Each row was made from one walk, in order. Every step used is in the known rows, and no mark comes twice. Write each row's walk.
(in the rows, 128 means zero)
Known rows
zuraz-bugip-sagup: [ 85 128 110 117 165 201 129 109 141 132 143 112 121 124 220 110 147 163
 142 128  98 142]
tofo-sagup: [141 139 116 128 135 142 107 110 127 121 134 118 130 134 185 157 142  99
 109 107 147 142]
tofo-sagup-munav: [149 125 108 128  96 119 143 112 129 114 124 145 123 127 178 151 151 117
 106 116 181 144]
pudetor-zuraz-bugip-sagup: [113  98 150 130 163 223 122 106 134 135 166 109 144 121 252  94 147 165
 165 102 114 145]
pudetor-zuraz-bugip-sagup-munav: [124  85 141 132 125 196 161 107 133 127 156 137 143 114 248  88 156 185
 169 111 146 146]
tofo-sagup-pudetor-zuraz-geror: [159  97 139 118 146 184 108 101  86 123 196 141 146 120 163  95 167 119
 115  83 179 143]
tofo-sagup-pudetor-zuraz-geze: [188 103 155 120 134 187 112  85  90 113 196 139 161 119 209 102 169 117
 108  77 176 142]
tofo-sagup-pudetor: [151 135 119 135 120 135 119 111 133 116 147 119 136 125 145 138 170 108
  74 103 172 141]
geze-sagup-pudetor-zuraz: [188 108 189 168  96 106 121 121 133 137 150 121 166 118 118  77 147 128
  81 102 198 136]
pudetor-zuraz-geze-sagup: [186 110 183 135 130 144 105  96  93 139 164 137 158 121 184  77 119 126
 128 101 163 135]
munav-sagup-tofo: [137 132 146 153 138 130 156 143 142 149 172 127 105 141  77 122 114 123
  87 127 149 126]
munav-sagup: [104 126 111 145  93 123 128 134 129 132 152 116 114 137 100 129 130 118
 116 115 119 129]
pudetor-zuraz-geze-sagup-munav: [196  95 171 138  93 114 141  98  94 131 153 164 154 115 183  73 128 149
 127 109 199 138]
pudetor-zuraz-geror: [141  90 142 110 152 180 114 119  84 136 181 151 137 124 144  87 128 142
 162 105 135 127]
geze-sagup-tofo: [178 147 182 159 159 101 142 131 149 158 133 129 127 130  98 108 102 122
  58 139 191 132]
geror-sagup: [151 126 101 153 142 102 110 126 140 125 100 104 130 131 135 121 123 100
 101 145 151 134]
geror-zuraz-bugip-sagup-tofo: [149 120 115 125 244 178 141 132 182 133 125 121 118 124 221 100 127 158
  88 142 134 145]
sagup-tofo: [159 136 165 139 173 139 154 137 144 143 148 138 121 131 103 120 110 132
  94 143 160 125]
pudetor-zuraz: [157 100 167 141 127 152 123 125 120 131 149 129 153 127 168 111 126 128
 151 106 144 130]
bugip-sagup: [122 130 132 127 152 188 104 113 125 118 142 122 135 123 191 108 121 138
 124 131 112 137]
zuraz-geror-sagup: [128 116  84 120 171 133 103 121 104 130 128 126 115 127 118  96 124 107
 116 150 141 131]

Which walk is each row?
[142 112  84 129 152 121 119 122 108 123 141 126 125 118  80  76 150 119
  82 147 167 131]	zuraz-geror-sagup-pudetor
[189 126 108 120 165  92  97 113 129 120 102 139 140 122 175  90 115 117
  84 127 155 139]	geror-zuraz-geze-sagup
[189  92 146 171 124 117 121 127 136 121 137 106 162 121 133  85 149 110
  93 117 192 134]	geror-sagup-pudetor-zuraz
[167 132 145 131 107 114 126  99 105 130 154 137 140 114 110  76 148 136
  72 125 173 133]	zuraz-geze-sagup-pudetor
[169  96 162 115 142 175 120 103  86 125 177 147 153 122 194  93 127 135
 161 102 134 130]	pudetor-zuraz-geze
[154 127 138 149  74  64 151 123 136 133 103 145 130 121 116 110 129 138
  93 134 193 136]	geze-sagup-munav
[129 111  80 122 185 164 129 122 173 111 120 109 134 113 207  85 172 164
  91 127 127 146]	geror-zuraz-bugip-sagup-pudetor
[176  92 161 122 122 166 134 103  89 120 190 148 159 112 155  72 154 146
 130  98 156 130]	sagup-pudetor-zuraz-geze
[130  92 152 135 123 160 161 122 137 139 167 119 147 117 150  94 183 164
 135  95 154 135]	sagup-pudetor-zuraz-bugip
[199 123 111 127 147  86 112 111 134 114 117 136 147 113 136  69 143 130
  53 127 178 139]	geror-zuraz-geze-sagup-pudetor
[104  90 137 153  88 153 161 127 141 143 188 108 131 126 122  95 186 156
 127  83 145 135]	munav-sagup-pudetor-zuraz-bugip
[ 95 123 113 124 147 195 143 110 145 126 158 110 128 114 177  91 179 175
 111 124 121 142]	zuraz-bugip-sagup-pudetor
[153 136 165 140 196 188 132 123 139 134 160 132 126 126 169 102 102 143
  92 144 143 133]	bugip-sagup-tofo
[155 136 148 154  95  82 128 121 140 135 126 119 143 119  83  95 149 127
  61 126 185 135]	geze-sagup-pudetor
[199  89 139 146 139 142 119 102 102 116 160 126 164 116 165  66 148 119
 105 112 180 134]	geror-sagup-pudetor-zuraz-geze
[145 104 140 136 132 175 137 104 140 135 170 111 146 124 209 123 196 133
 118  76 173 148]	tofo-sagup-pudetor-zuraz-bugip
[156 136 142 125 128 118 111  99 102 136 138 139 133 123 152  96 120 126
 103 125 148 134]	zuraz-geze-sagup
[194  93 152 145 212 159 123 128 110 148 168 137 132 130 134  74 103 116
 105 135 188 129]	pudetor-zuraz-geror-sagup-tofo
[121  82 133 134  98 166 127 125  89 133 217 140 131 123  78  66 156 139
 119  89 148 129]	munav-sagup-pudetor-zuraz-geror
[157  89 123 161 136 133 143 121 149 135 134  97 149 120 160  89 179 133
 111 111 178 140]	geror-sagup-pudetor-zuraz-bugip
[166  87 122 134 165 153  97 118  94 132 147 127 140 126 158  80 122 108
 138 123 157 132]	pudetor-zuraz-geror-sagup
